What can hang from each mark:
V: A
G: A
C: D L
P: F H L M T
M: G P
L: P
A: G V
H: P

Each row was made from one small tree. The marks that hang from a mark follow it in brackets, in alphabetical order. Every link used is in the known rows. Write each row's tree.
Known rows:
M{P{T}}: [ -3  -2  -6  -2  -2  -3  14 -11   2   7   2   0 -10   2   0   6   6   2
   7 -19]
H{P{F M T}}: [  6  -7  18   0   8 -10   1   3  11  17   4  -8  16   3  17  14   9   5
 -10  -4]
V{A{G}}: [  0  -7  12   9 -12   1  14 -11   7  -3  12   2 -38   4   8   4  14  16
  22 -18]
P{H}: [-10   0  -4  11  10  -9  11  -7   8  -8  11   7 -13   9  -6   9   7  11
   7  -2]
M{P}: [ -7  -8  -2   1  -4   2  14  -9  -1   1   3   0 -18   7  -5   9  12   1
  16 -17]
A{V}: [ -5  -1  -1   0   0  -3  10  -5   2  -6  20  10 -29  -6   3  10  13  12
  18 -17]
L{P{F M{G} T}}: [ -7   4   7  -5  12  -3   8  -1  15  17   5  10   6   2  18   2   8  10
 -11  -5]
M{G{A} P{H}}: [-13  -7 -20  11  -4   2  22  -3  15   4   4  25 -21  12   5 -12  13  16
   6 -10]
H{P{T}}: [  6  -9  13   0   5 -11  11  -1   7   4  -1  -1  -2   2   2  15   7  -3
   2 -10]
M{G{A} P{F L}}: [-10 -11 -12   9 -11   2  13  -2  11  15  11  17  -9  12  15  -6  19  16
   1  -4]
G{A}: [  9 -10   1   5  -2  -8  17  -8   3  -5  13  10 -26  11  -1   7  18  13
  21 -16]
L{P{F H M{G} T}}: [-13   9   0   0  17  -5   8  -1  21  16   6  16  12   5  15  -1   6  14
 -19   3]
H{P{F L M{G} T}}: [  2  -5  16   2   4  -7   1  10  14  21   6   0  24   1  23   9  11   7
 -17   7]
C{D L{P{F}}}: [ -3  10  10  -2   1 -25  11 -14  -3  -6   1   2 -18   8   0  31  12 -11
  15   2]
L{P}: [ -8  -2   9  -5   8  -2  15  -7   5  -2   2  11 -17   8  -7  13  12  -1
  12 -10]
M{G P}: [-14  -9  -9   7  -6   7  19  -2   5   4   0  12 -25   5   7  -3  10   5
  11 -17]
C{D}: [  3  -4   7   2  -2 -19  16  -9  -3 -15   5   2 -25   3   4  18   9 -11
  18  -9]
G{A{V}}: [  7  -6  -4   2  -4  -6  16  -7   5  -5  20  17 -31   3   3   4  20  18
  21 -18]
V{A}: [  0  -3   9   7  -5  -4  15 -11   7  -5  10  -5 -30   6  -1   9  13  10
  23 -16]
L{P{M{G} T}}: [-5  7  7 -7 11  0 14  1 12 10  0 15 -1 -1 11  1  7  5 -4 -9]
P{F H M}: [ -9   3   3  11  15  -8  -2  -1  15  10  19  -3  12  11  14   7   9  24
 -11   8]

Which tree is each row?
[  0  20   0   3  11 -10   2   5  14  12  15   6  30  -4  12   4   5  16
 -19  13] | P{H L M T}
[  2 -10  23   2   4  -6  -3   9   8  13   8  -7  19   7  13  19  17   5
  -6   8] | H{P{F L M}}
[  2  -3   6   5   3   2  13   7   8   5  10   9 -14   3  18  -1  14  16
   9 -11] | P{M{G{A}}}
[ -9   3 -13   2   3  -5  13 -11   8   6   3   5  -3   4  -3   2   4   6
   0 -11] | M{P{H T}}
[ -9  15  -5  10  11 -10  -3   7  22  24  20   9  36   0  30  -4   5  26
 -33  20] | P{F H L M{G} T}
[ 8 -4 18 -3  8 -7  7  5  8  9 -1 -4  9 -1 10 13  8  0 -3 -8] | H{P{M T}}
[ -3   8 -10  12  13 -11   5   1  25  21  17  11  18   4  29 -11   4  31
 -25   4] | P{F H M{G{A}} T}
[ -2  12  11  -3   0 -23  15 -12  -5 -12  -2   6 -23   5  -5  31  11 -14
  21  -1] | C{D L{P}}
[  8   6   0   1   4  -4  14   4  12  13   8   9  -2  -5  25  -6   7  17
  -4 -14] | P{M{G{A}} T}
[-13   1  -2  13   6 -13  -2  -5  12   6  23   3  14  12   4  12  12  18
  -9  20] | P{F H L}
[  0  15  14  -5   2 -21  13  -7  -4  -7  -2   4 -16   4   1  29  12 -12
  17   0] | C{D L{P{M}}}
[-11  -4 -24  11  -1  -5  17  -7  20  17   7  20  -6  10  16 -15   9  21
 -10  -8] | M{G{A} P{F H T}}
[-15   6   4   0  15   1  13   3  16   3   2  20  -3   7   4   2  10   9
  -2   0] | L{P{H M{G}}}
[  6  -4  19  -1   5 -10  -2   7  11  19   7  -7  28   2  17  16  12   5
 -15   6] | H{P{F L M T}}
[-13   4   6   0  17  -3   5  -3  15   9   9   9   7  11   4   8  11  12
  -8   5] | L{P{F H M}}
[  1  16   8  -5   1 -26  16 -13  -3  -8  -3   6 -17   1  -1  28   8 -14
  14  -3] | C{D L{P{T}}}
